What can hang from each mark
z383: z613
z596: z454 z553
z394: z284 z454
z613: z235 z596
z821: z235 z596
z235: z284 z454 z553
z284: z596
z454: z144

Every row comes from one small tree of marks. The marks that hang from a mark follow it in brackets, in the order of their numbers. Every link used is in the known rows. Which tree was each row made from?
Known rows
z821[z235[z553]]: -0.108 -1.135  0.324 -0.878 -2.159  0.388 -0.619 -2.242  2.303 -0.060 -0.703  1.170 -0.160  1.565 -0.150  0.118 -1.385  0.171  1.571 -0.278  0.822
z394[z284]:  0.207 -1.695 -0.443  0.084  0.302  0.483 -0.241 -0.357 -0.770  0.067 -0.488 -1.179  0.356  0.777  0.742 -0.223 -1.175 -0.606 -0.697  0.744  0.048
z613[z235[z284] z596]:  0.551 -1.312 -1.141  0.270  0.044 -0.122  3.219 -1.763 -3.531 -0.658 -2.853 -0.961 -2.086  3.894  1.891  1.062 -1.913  1.499  0.164  0.418  0.512
z235[z454 z553]:  1.111 -1.296  0.384  0.344 -0.747  0.282 -1.118 -0.927  1.504 -0.004 -0.850 -1.268 -1.038  2.053  0.859  0.054 -1.853  0.511  2.917 -0.951  0.392
z284[z596[z454]]:  0.285 -1.201  0.436  0.871 -0.362  0.556 -0.679  0.426  0.856  0.589  1.038 -2.000  0.530  1.773 -0.275  0.373 -0.708  0.235  2.055  0.450  0.686
z284[z596[z454[z144] z553]]:  0.974 -1.383  1.236 -0.128 -0.065 -0.045 -1.116 -0.591  3.993  0.489 -0.007 -2.406  2.292  0.029 -0.829  0.335 -1.513 -0.193  1.953  0.345  1.085
z394[z454]: -0.381 -1.784  0.415  0.214  0.104  0.572 -0.168 -0.736  1.624  0.351 -1.746 -0.845  0.366 -0.370  1.005  0.035 -1.719 -0.140 -0.601  0.192  0.274
z284[z596[z553]]: -0.087 -1.670  0.411  0.884 -1.961  0.019 -1.803 -0.875  1.313  0.380 -0.468 -1.013  1.167  1.139 -0.353 -0.367 -1.228 -0.038  1.722  0.236  0.402
z613[z235]: -0.191 -1.549 -0.681  0.209 -0.456 -0.061  1.712 -0.811 -0.320 -0.202 -1.455  0.205 -1.083  1.961  1.090  0.332 -1.398  0.394  0.742  0.334 -0.322
z284[z596[z454 z553]]:  0.728 -1.431  0.848  0.669 -1.702  0.128 -2.134 -0.358  1.228  0.487  0.786 -0.841  0.836  1.017 -0.725  0.177 -0.977  0.104  2.317 -0.132  0.976
z821[z235[z454]]:  0.006 -1.246 -0.081  0.236 -1.306  0.516 -0.018 -1.371  0.856  0.495 -0.859 -0.400  0.517  3.210  0.322  0.914 -1.619 -0.089  2.518 -0.706  1.334
z821[z596]: -0.786 -1.291  0.653 -0.027 -1.685  0.221  0.001 -1.309  1.510  0.579 -0.984 -0.357 -0.529  0.811 -0.041  0.333 -1.204  0.161  1.855  0.048  0.828
z613[z235 z596[z454 z553]]:  1.401 -1.404  0.173 -0.222 -0.745 -0.768  1.166 -1.554 -1.877 -0.634 -1.352  1.538 -2.265  0.893  0.329  1.317 -1.698  1.122  1.785 -1.057 -0.023
z613[z235[z553] z596]:  0.751 -1.291 -0.522 -0.189 -0.200 -0.610  2.040 -1.987 -1.560 -1.050 -2.502  0.477 -3.163  1.582  1.028  0.593 -1.880  1.576  1.569 -0.436 -0.857
z613[z235 z596[z553]]:  0.541 -1.641 -0.278  0.052 -1.052 -0.816  1.519 -2.075 -1.986 -0.745 -2.672  1.454 -1.921  0.911  0.715  0.764 -1.934  0.927  1.195 -0.715 -0.550
z235[z284]:  0.072 -1.305 -0.058  0.204 -0.826  0.822  0.378 -0.833 -0.049  0.244 -1.034 -1.293  0.346  2.769  1.265  0.037 -1.473  0.150 -0.139  0.644  1.292
z383[z613]: -0.492 -1.817 -0.041  0.379  0.177  0.925  0.141  0.519  1.495 -0.023 -1.227  1.092 -1.960  1.121  0.967  0.045 -0.943  0.466  0.195  0.748 -0.302
z394[z284[z596[z454]]]:  0.857 -1.486 -0.391  0.774  0.470  0.519 -1.109  0.389 -0.840  0.432  1.166 -3.083  0.690  2.100 -0.044  0.249 -0.615 -0.089  0.746  1.054  0.803
z383[z613[z235[z284 z454[z144] z553] z596]]:  2.088 -1.580 -1.186 -0.098  2.172 -0.097  3.153 -1.705  0.351 -1.131 -4.609 -2.525 -3.889  5.039  2.480  1.487 -2.796  2.676  1.607  0.286  0.847
z284[z596]: -0.557 -1.424 -0.031  1.116 -0.648  0.470 -0.396 -0.089  0.791  0.468 -0.296 -2.038  0.837  1.839  0.114 -0.181 -0.951  0.079  1.472  0.862  0.149

Which tree is each row?
 0.716 -0.999  1.260 -1.837 -2.476  0.109 -0.278 -3.458  4.148  0.715 -1.107 -0.817  1.668  2.284 -0.790  1.511 -2.020  0.236  1.807 -0.152  3.989 | z821[z235[z284] z596[z454[z144] z553]]
 1.415 -1.299  0.836 -0.131 -0.348  0.265 -0.866 -1.077  2.992  0.497 -0.390 -3.664  2.507  2.269 -0.091  0.455 -1.782  0.240  1.086  0.824  2.446 | z235[z284[z596[z454[z144] z553]]]
 0.758 -1.827 -1.378  1.129  1.446 -0.056  2.728 -0.266 -2.151 -0.742 -3.254  0.074 -4.612  3.872  1.973  1.556 -1.783  2.014  2.112 -0.277 -0.602 | z383[z613[z235[z454] z596]]
 0.901 -1.394 -0.937  0.903  0.679 -0.448  2.686 -1.142 -3.043 -0.484 -2.614 -1.042 -2.460  3.352  1.589  1.395 -2.092  1.323  2.572 -0.885 -0.334 | z613[z235[z454] z596]
 1.364 -2.089 -1.248  1.010  0.472 -0.043  0.941 -1.057  2.091 -0.161 -3.448 -3.715 -0.899  5.886  1.689  0.958 -2.296  1.727  1.741  1.170  1.792 | z383[z613[z235[z284[z596[z553]] z454[z144]]]]
 1.241 -1.838 -0.271  0.008 -0.051 -0.335  1.236 -0.685 -1.251 -0.884 -1.982  2.737 -4.376  1.506  0.771  1.444 -1.409  1.834  1.293 -0.497 -0.274 | z383[z613[z235 z596[z454 z553]]]
 1.910 -1.290 -0.752 -0.400  0.637 -0.148  1.877 -2.123  1.870 -0.416 -3.005 -3.784 -0.691  4.739  2.052  0.768 -2.801  1.270  1.848  0.118  1.577 | z613[z235[z284 z454[z144] z553]]
 0.177 -2.028 -0.417  0.292  2.454  0.320  0.081 -0.751  2.603  0.409 -2.161 -5.488  2.657  0.087  0.655 -0.043 -1.945 -0.461 -1.530  1.956  0.652 | z394[z284[z596] z454[z144]]
 1.182 -1.324  1.595 -1.036  0.025  0.024 -0.614 -0.836  4.064  0.231 -0.317 -0.268  1.659 -1.203 -0.400  0.420 -1.788 -0.571  1.131 -0.324  0.918 | z596[z454[z144] z553]
 0.610 -2.266  0.024  0.073  1.145 -0.107 -1.335 -1.539  2.973  0.294 -2.399 -4.407  3.015 -0.639  0.199 -0.225 -2.220 -0.571 -1.296  1.361  0.930 | z394[z284[z596[z553]] z454[z144]]
 0.384 -2.326 -0.312  0.879 -0.515  0.055 -2.364 -1.282  0.458  0.290 -1.559 -2.936  1.532  0.409  0.325 -0.370 -1.660 -0.242 -1.024  0.898  0.774 | z394[z284[z596[z553]] z454]
 1.073 -1.203 -0.704  0.112  1.061  0.127  2.198 -0.760  1.420  0.167 -1.083 -4.450  0.841  4.413  0.941  1.084 -1.668  1.001  0.940  1.580  1.863 | z613[z235[z284[z596[z454[z144]]]]]
 0.525 -0.920  0.143 -0.453 -0.097  0.767  0.755 -1.461  2.937  0.696 -0.241 -3.669  2.733  4.038 -0.244  1.182 -1.502  0.276  1.197  1.336  3.075 | z821[z235[z284[z596[z454[z144]]]]]
 1.519 -1.643  0.458 -0.229  0.739 -0.084 -1.377 -0.646  2.266  0.304  0.095 -3.520  2.464  0.237 -0.627  0.188 -1.451 -0.541  0.596  0.919  1.181 | z394[z284[z596[z454[z144] z553]]]
 1.306 -1.270 -0.391  1.288 -1.144  0.522 -1.267 -1.162  0.419  0.271 -1.000 -4.621 -0.195  5.599  1.150  0.095 -1.803  1.300  2.870  0.161  1.923 | z235[z284[z596] z454 z553]
 0.476 -1.072  0.930 -1.067 -4.139  0.285 -1.358 -3.253  1.526  0.714 -0.355  0.696  0.202  3.319 -0.675  1.403 -1.463  0.569  2.150 -0.618  3.879 | z821[z235[z284] z596[z454 z553]]
 0.210 -1.045  0.442 -0.474 -3.007  0.033 -0.994 -3.078  2.687  0.440 -1.277 -0.445 -1.185  3.430 -0.293  1.012 -1.811  0.880  4.309 -1.237  2.185 | z821[z235[z454 z553] z596]
-0.082 -2.101 -0.792  1.054  0.857  0.483 -0.957 -0.512 -0.045  0.409 -1.326 -4.007  1.169  1.104  0.775 -0.189 -1.384 -0.109 -1.176  1.512  0.512 | z394[z284[z596] z454]
 1.941 -1.429 -0.900 -0.249  0.439  0.216  2.016 -1.100 -1.808 -1.125 -2.301  0.548 -5.486  4.317  1.859  1.410 -1.593  2.909  0.914  0.226  0.758 | z383[z613[z235[z284 z553] z596[z454]]]
